Every row comes from one small tree of marks. The marks that hang from a mark follow it in brackets, in the order of their numbers. Every link used is in the known rows. Which tree was each row made from?
In the rows, 128 means zero.
Known rows
z199{z947}: [131  90 135  98 125 146  98 129 128 134 117 110 121 127 140 137 101 132
 111 142  81]
z287{z344}: [112 138 148 131 142 142 107  83 125  91 137 138 140 111 102 166  99 128
 118 143 102]
z100{z947{z199}}: [154  63 152 131 122 126  79  97 127 107 155 112 127 119 126 110 116 126
 139 138  81]
z947{z100 z199}: [157  84 189 145 149 124 102  82 129 103 164 102 151 142 140 142 133  99
 139 116  76]
z835{z753{z211{z344{z199{z947} z374}}}}: [142  58 170 102 103 134  51 164 174 142  99  73  79 140 136 134 117 128
 105 162 114]
z835{z753{z199}}: [113 123 153  94 126 121  90 101 162  84 102 138 124 157 143 134 113 105
 124 135 129]
z344{z199{z947} z374 z835{z753}}: [121  60 206 111 131 132  66 130 187 147  74  67  93 134 158 125 114 123
  93 164 109]
z344{z199 z374 z835}: [125  88 208 159 153 146  69 120 187 123 116  97 116 112 132 128 105 100
 106 152 109]
z211{z344{z199 z374 z835{z753}}}: [130  66 200 143 128 135  50 115 203 135  97  60 102 140 145 127 116 112
 101 164 118]
z947{z100}: [137 108 165 129 156 138 106  93 137  87 141 104 146 129 135 142 121 100
 129 123  94]
z211{z344{z374}}: [142  86 157 128 121 138  69 127 149 136 152  81 123 110 117 120 119 102
 116 147  93]
z344{z374 z835{z753}}: [113  99 191 138 136 132  75 100 171 123 116  71 124 123 139 110 123 122
 113 146 117]
z344{z199{z947{z100}} z374 z835{z753}}: [132  56 228 108 145 124  72 113 183 134  83  53  96 134 167 129 129 108
  94 162 112]
z344{z374}: [128 101 161 127 139 137  79 131 138 116 150  99 135 100 112 119 118 101
 123 134  95]
z211{z344{z199 z374}}: [141  74 177 136 129 140  59 140 172 132 134  84 113 122 121 138 105  96
 108 149  96]
z344{z199{z947} z374 z835{z753{z211}}}: [130  64 204 117 122 138  57 147 189 146  84  79  75 123 148 124 112 127
  99 166 124]
z835{z753}: [116 108 149 122 132 138  91 111 156  98 101  98 134 157 140 139 111 130
 125 126 109]
z211{z344{z199 z835}}: [129  87 175 169 135 156  71  99 194 127 105 101 112 144 142 145  96 121
 106 156 109]
z344{z199{z947} z374 z835}: [129  69 200 127 141 143  73 134 175 150 104  87  99 111 145 126 105 112
  93 165  99]

Which tree is each row?
[112  88 208 112 133 129  78  98 167 131  90  92  94 115 128 154 107 131
  86 178 113]	z287{z344{z199{z947} z374 z835{z753}}}
[152  62 169 102 114 131  71 132 171 122  90  76  85 159 153 152 119 126
 109 152 116]	z835{z753{z211{z344{z199{z947{z100}}}}}}
[113  83 215 144 148 135  63 116 202 116  90  78 110 134 143 129 114 113
 106 152 124]	z344{z199 z374 z835{z753}}
[111 108 182 132 138 150 100  81 158 122  94 133 108 118 129 170  90 139
  91 173 103]	z287{z344{z199{z947} z835}}
[132  47 196 118 113 133  54 129 194 160  86  51  85 138 158 127 116 123
  87 175 108]	z211{z344{z199{z947} z374 z835{z753}}}
[113  98 193 155 148 149  82  95 203 103  70 102 118 163 155 148 102 128
 111 143 125]	z344{z199 z835{z753}}
[147  86 165  95  95 128  59 136 159 150 138 132  67  96 127 106 117 101
 100 183 125]	z753{z199{z947} z211{z344{z374 z835}}}
[135  97 140 131 107 140  67 125 164 111 111  93 106 150 130 133 114 137
 126 142 124]	z835{z753{z211{z344}}}
[122 106 162 124 115 129  76  87 184 114 101 110 107 156 150 125 112 117
 108 163 129]	z211{z344{z835{z753{z199}}}}
[114  95 202 124 140 140  83  98 155 133 113 108 101  95 117 156 101 123
  88 176 103]	z287{z344{z199{z947} z374 z835}}
[120  96 191 159 139 151  69 112 203 103  75 112 100 155 146 147 101 133
 117 146 141]	z344{z199 z835{z753{z211}}}
[129 105 143  70 100 123  82 135 152 110  98 141  86 145 136 131 113 122
 116 152 134]	z835{z753{z199{z947} z211}}
[136 103 180  98 124 124  88  93 165 106  97 121  92 139 158 125 123 117
 109 160 139]	z344{z835{z753{z199{z947{z100}} z211}}}
[139  90 139  73  90 123  72 136 154 125  98 126  78 150 140 129 112 121
 110 163 131]	z835{z753{z199{z947} z211{z344}}}
[141  77 174 124 117 135  49 146 185 120 112  82  91 139 123 135 114 117
 118 150 129]	z835{z753{z211{z344{z199 z374}}}}
[147  94 131  82  91 132  75 144 142 133 130 152  78 125 127 130 107 109
 110 168 119]	z753{z199{z947} z211{z344}}
[115 111 194 114 132 117  71 101 179 109 114 111 111 123 139 104 124 100
 109 158 135]	z344{z374 z835{z753{z199}}}
[141  70 150 105 105 141  64 147 174 129  85  88  82 160 141 146 108 138
 107 156 119]	z835{z753{z211{z344{z199{z947}}}}}
[147  64 181 139 111 148  52 151 179 157 119  91  75 106 128 126 109 121
 100 174 114]	z753{z211{z344{z199{z947} z374 z835}}}
[141  93 166 157 116 150  57 127 167 136 148  94 102  95 115 114 116 121
 118 160 120]	z753{z211{z344{z374 z835}}}
[106 111 213 138 148 130  77  85 178 105 101 100 112 112 121 155 108 125
  98 167 127]	z287{z344{z199 z374 z835{z753}}}
[129  90 219 115 151 130  91  86 150 122 120 100 106  92 129 157 110 110
  88 176 103]	z287{z344{z199{z947{z100}} z374 z835}}
[159  92 150  75 104 124  82 124 142 121 139 135  83 119 137 133 119  90
 109 164 119]	z753{z199{z947{z100}} z211{z344}}
[115 122 172 127 122 135  81  99 183  96 100 145 101 142 139 126 113 124
 121 149 149]	z344{z835{z753{z199 z211}}}
